What can hang from each mark
famu: peduvus
bola: peduvus
gukif: figufot
rogap: peduvus
damidi: peduvus vamaf
letuter: peduvus
zufo: peduvus
peduvus: bola damidi famu gaget gukif muki rogap
gaget: peduvus
muki: peduvus

Known rows, with every way that one mark hangs from another
{muki {peduvus bola damidi gaget rogap}}: -.05 -.23  .27  .06 -.13 -.28  .27 -.24 -.28 -.20 -.06 -.24  .59 -.01 -.13 -.31 -.01  .16  .20 -.23 -.20  .19
{peduvus {damidi vamaf}}: -.10  .04 -.07  .20  .01  .09  .15 -.05 -.07 -.04 -.15 -.11  .08 -.01 -.08 -.16 -.13 -.01  .16 -.01  .03 -.02
{damidi {peduvus bola famu gukif muki rogap} vamaf}:  .01 -.17  .09  .41  .22 -.35  .21 -.13 -.52 -.03  .19 -.24  .66  .15 -.11 -.18 -.30  .50  .19 -.05  .20  .25
{letuter {peduvus gaget {gukif figufot}}}: -.26 -.26  .28  .02  .12 -.38  .08 -.32  .10  .06  .23  .09  .17  .21 -.21  .05  .03  .16  .08 -.17  .28 -.26
{peduvus gaget}: -.03  .00  .06 -.06 -.07 -.12  .12 -.13  .06  .11  .00 -.06  .06 -.03 -.21 -.09  .10  .00  .02 -.14 -.07 -.04
{peduvus bola gaget muki}:  .21  .00  .10  .00 -.03 -.30  .19 -.08 -.05  .02  .05 -.19  .26 -.10 -.17 -.16  .13  .15  .21 -.29 -.26  .18
{famu {peduvus damidi rogap}}: -.16 -.08  .05  .08 -.08 -.13  .17 -.06 -.12 -.04 -.08 -.21  .41  .09  .02 -.33 -.11  .03 -.06 -.03  .13  .14
{rogap {peduvus {damidi vamaf} famu muki}}: -.11  .08 -.03  .23 -.04  .02  .08  .03 -.08 -.01  .04 -.11  .37  .15 -.01 -.30 -.22  .17  .31  .01  .01  .03
{rogap {peduvus damidi famu gaget {gukif figufot}}}: -.30 -.11  .22  .01 -.17 -.34  .06 -.14 -.12 -.04  .26 -.07  .38  .33 -.23 -.42  .01  .16  .21 -.09  .15 -.08
{gukif figufot}: -.08 -.06  .18  .07  .08 -.19 -.10  .07 -.01 -.08  .01  .04  .14  .15  .00  .08 -.04  .04 -.12 -.01  .06 -.11
{bola {peduvus damidi gukif muki}}: -.15 -.08  .14  .05  .00 -.30  .20 -.19 -.06  .00  .18 -.25  .32 -.04 -.17 -.32  .05  .32  .36 -.23  .03  .22
{letuter {peduvus damidi gaget gukif}}: -.21 -.17  .09 -.02 -.04 -.18  .24 -.41  .09  .05  .21 -.05  .12  .04 -.21 -.31  .10  .05  .30 -.21  .19 -.07
{zufo {peduvus bola gaget rogap}}:  .06 -.15  .15 -.19 -.10 -.27  .23 -.22 -.18  .01 -.01 -.14  .44  .01 -.13 -.10  .19  .13  .11 -.14 -.17  .20
{damidi vamaf}: -.07  .01 -.06  .16  .08  .09  .09 -.05 -.06  .04 -.13 -.01 -.01  .02 -.07  .11 -.15  .05  .05  .04  .08 -.09
{gaget {peduvus bola {damidi vamaf} gukif muki}}: -.01 -.01  .04  .25  .18 -.29  .20 -.13 -.33 -.14  .07 -.15  .34 -.01 -.10 -.33 -.23  .26  .47 -.29  .10  .05
{rogap {peduvus famu gaget {gukif figufot} muki}}: -.21 -.14  .25  .07 -.01 -.47  .02 -.11 -.02  .06  .41 -.07  .45  .30 -.24 -.19 -.04  .36  .18 -.17  .14 -.04
{rogap {peduvus damidi famu gaget {gukif figufot} muki}}: -.24 -.11  .25  .08 -.09 -.47  .08 -.12 -.05 -.03  .39 -.16  .55  .29 -.25 -.46 -.01  .29  .28 -.22  .10  .05
{peduvus bola}:  .17 -.01  .02 -.02 -.04 -.08  .05  .04 -.17 -.11 -.10 -.03  .04 -.04  .04 -.03  .05  .02  .11  .00 -.11  .11
{gaget {peduvus bola damidi gukif}}:  .00 -.02  .07 -.01  .00 -.25  .09 -.10 -.36 -.21  .06 -.04  .20  .02 -.02 -.39 -.05  .08  .35 -.19  .08  .04
{muki {peduvus damidi}}: -.14 -.04  .18  .10 -.05  .05  .05 -.11 -.13 -.20 -.07 -.04  .29  .07  .01 -.18 -.08  .04  .12 -.04 -.01 -.03
{gaget {peduvus bola muki rogap}}:  .12 -.10  .14  .08  .18 -.42  .03  .02 -.23 -.09  .12 -.11  .51 -.05  .08 -.15 -.16  .23  .13 -.27 -.13  .14
{muki {peduvus bola damidi famu}}:  .03  .01  .23  .10 -.14 -.06  .06 -.02 -.39 -.35 -.08 -.04  .40  .12  .04 -.41 -.08  .09  .21  .00 -.13  .13
{zufo peduvus}: -.02  .05  .05 -.15 -.02  .06  .01 -.10 -.03  .00 -.03  .05  .14  .09  .01  .04  .11  .02  .03  .05  .02 -.01
{letuter {peduvus famu {gukif figufot} rogap}}: -.30 -.38  .27  .16  .18 -.42 -.04 -.17 -.06 -.08  .41  .07  .41  .31  .00 -.09 -.19  .28 -.03 -.01  .35 -.04

Rows
-.12 -.08  .07 -.01 -.09 -.27  .13 -.18 -.01  .15  .40 -.11  .32  .15 -.24 -.26  .00  .31  .31 -.17  .08  .07 -> {rogap {peduvus famu gaget gukif muki}}
 .08 -.11  .15  .05 -.03 -.44  .30 -.12 -.14  .07 -.01 -.30  .58  .02 -.14 -.23 -.01  .24  .05 -.27 -.09  .24 -> {famu {peduvus bola gaget muki rogap}}
 .06 -.05  .14  .02  .05 -.33 -.03  .05 -.39 -.14  .08  .02  .42  .08  .06 -.31 -.19  .13  .03 -.09 -.08  .06 -> {gaget {peduvus bola famu rogap}}
-.21 -.29  .23  .01  .03 -.56  .31 -.35 -.02  .20  .30 -.33  .50 -.07 -.34 -.14  .06  .47  .22 -.36  .00  .24 -> {bola {peduvus gaget gukif muki rogap}}
-.14 -.22  .06  .21  .01 -.36  .15 -.09 -.15 -.09  .51 -.33  .53  .03 -.10 -.58 -.12  .33  .20 -.20  .08  .45 -> {peduvus damidi famu gukif muki rogap}
-.15 -.21  .31  .14  .06 -.61 -.01 -.01 -.49 -.32  .26 -.08  .61  .23 -.03 -.54 -.20  .24  .14 -.19  .12  .12 -> {gaget {peduvus bola damidi famu {gukif figufot} rogap}}
-.11 -.30  .28  .08  .20 -.59 -.02 -.06 -.37 -.20  .19  .00  .45  .17 -.01 -.05 -.19  .28  .06 -.19  .19 -.02 -> {gaget {peduvus bola {gukif figufot} rogap}}
-.29 -.27  .20 -.04 -.13 -.43  .35 -.37 -.11  .09  .15 -.32  .42 -.05 -.33 -.37  .10  .28  .25 -.28  .03  .21 -> {bola {peduvus damidi gaget gukif rogap}}
 .01 -.07  .08 -.01 -.20 -.35  .24 -.15 -.21 -.06  .28 -.24  .45  .10 -.20 -.56  .07  .27  .52 -.22 -.07  .27 -> {rogap {peduvus bola damidi famu gaget gukif muki}}
-.08 -.08  .11 -.08 -.04 -.09  .01 -.07 -.17 -.02  .17 -.03  .43  .16  .01 -.19  .00  .14 -.05  .06  .00  .17 -> {zufo {peduvus famu rogap}}
 .08 -.03  .04 -.16 -.18 -.12  .13 -.09 -.10  .04 -.12 -.01  .13  .05 -.07  .00  .12  .04  .26 -.05 -.14 -.05 -> {rogap {peduvus bola gaget}}
 .00 -.15  .03 -.14 -.16 -.22  .20 -.23 -.16  .04  .08 -.06  .11  .08 -.15 -.02  .12  .17  .38 -.09  .04  .02 -> {rogap {peduvus bola gaget gukif}}
 .05 -.13  .07  .02 -.03 -.21  .16 -.01 -.27 -.07 -.15 -.14  .35  .08  .08 -.09 -.09  .11 -.05  .01  .05  .17 -> {famu {peduvus bola rogap}}
 .10 -.08  .12  .05 -.04 -.42  .22 -.15 -.20 -.02  .33 -.22  .32  .01 -.28 -.41  .08  .31  .30 -.27 -.09  .29 -> {peduvus bola famu gaget gukif muki}
-.11 -.08  .07  .16  .00 -.25  .18 -.03 -.05 -.02  .05 -.32  .57  .06  .02 -.38 -.14  .16  .01 -.17  .07  .26 -> {famu {peduvus damidi muki rogap}}
-.12 -.16  .23  .00  .01 -.46  .24 -.22  .05  .21  .10 -.28  .52 -.10 -.25 -.11  .06  .34  .10 -.32 -.18  .17 -> {bola {peduvus gaget muki rogap}}
-.28 -.10  .13  .32  .07 -.26  .05 -.04 -.16 -.09  .25 -.11  .48  .32 -.11 -.26 -.27  .35  .31 -.04  .25 -.02 -> {rogap {peduvus {damidi vamaf} famu {gukif figufot} muki}}
-.01 -.26  .23  .09  .01 -.17  .09 -.10 -.31 -.21 -.05 -.08  .45  .03  .08  .05 -.14  .22  .08 -.04 -.07  .14 -> {muki {peduvus bola rogap}}
-.12 -.14  .07  .24  .08 -.33  .19 -.13 -.53 -.19  .13 -.13  .47  .09 -.09 -.50 -.32  .26  .31 -.15  .15  .11 -> {gaget {peduvus bola {damidi vamaf} famu gukif rogap}}
-.24 -.27  .21  .08  .19 -.26 -.03 -.19  .04 -.05  .23  .15  .11  .24  .00  .14 -.06  .16  .06 -.02  .36 -.22 -> {letuter {peduvus {gukif figufot}}}
-.07  .16  .10  .22  .04 -.05  .15 -.16 -.26  .17 -.15 -.03  .32  .18 -.28 -.15 -.15  .12 -.04  .00  .09 -.23 -> {damidi {peduvus famu gaget} vamaf}
-.08 -.17  .13  .26  .17 -.37  .07 -.12 -.29  .05  .41 -.21  .64  .18 -.09 -.27 -.20  .43  .01 -.08  .23  .24 -> {damidi {peduvus famu gukif muki rogap}}
-.11 -.16  .19  .20  .10 -.47  .19 -.25 -.25  .16  .41 -.27  .69  .14 -.29 -.36 -.10  .43  .03 -.23  .15  .19 -> {damidi {peduvus famu gaget gukif muki rogap}}
-.29 -.32  .28  .11 -.03 -.32  .19 -.35 -.24 -.03  .35 -.13  .52  .15 -.28 -.25 -.13  .36  .07 -.16  .14  .09 -> {muki {peduvus famu gaget gukif rogap}}
-.27 -.03  .08  .16 -.05 -.12  .24 -.19 -.27 -.02  .02 -.13  .22  .09 -.23 -.37 -.12  .26  .32 -.01  .17  .05 -> {bola {peduvus {damidi vamaf} famu gukif}}
-.20 -.03  .12  .26  .03  .14  .15 -.16 -.18 -.16 -.21 -.05  .28  .08 -.06 -.06 -.24  .10  .17 -.01  .07 -.13 -> {muki {peduvus {damidi vamaf}}}
-.25 -.21  .25  .07 -.10 -.58  .33 -.30 -.14  .08  .38 -.40  .66 -.02 -.36 -.63  .04  .45  .30 -.35 -.06  .36 -> {bola {peduvus damidi famu gaget gukif muki rogap}}
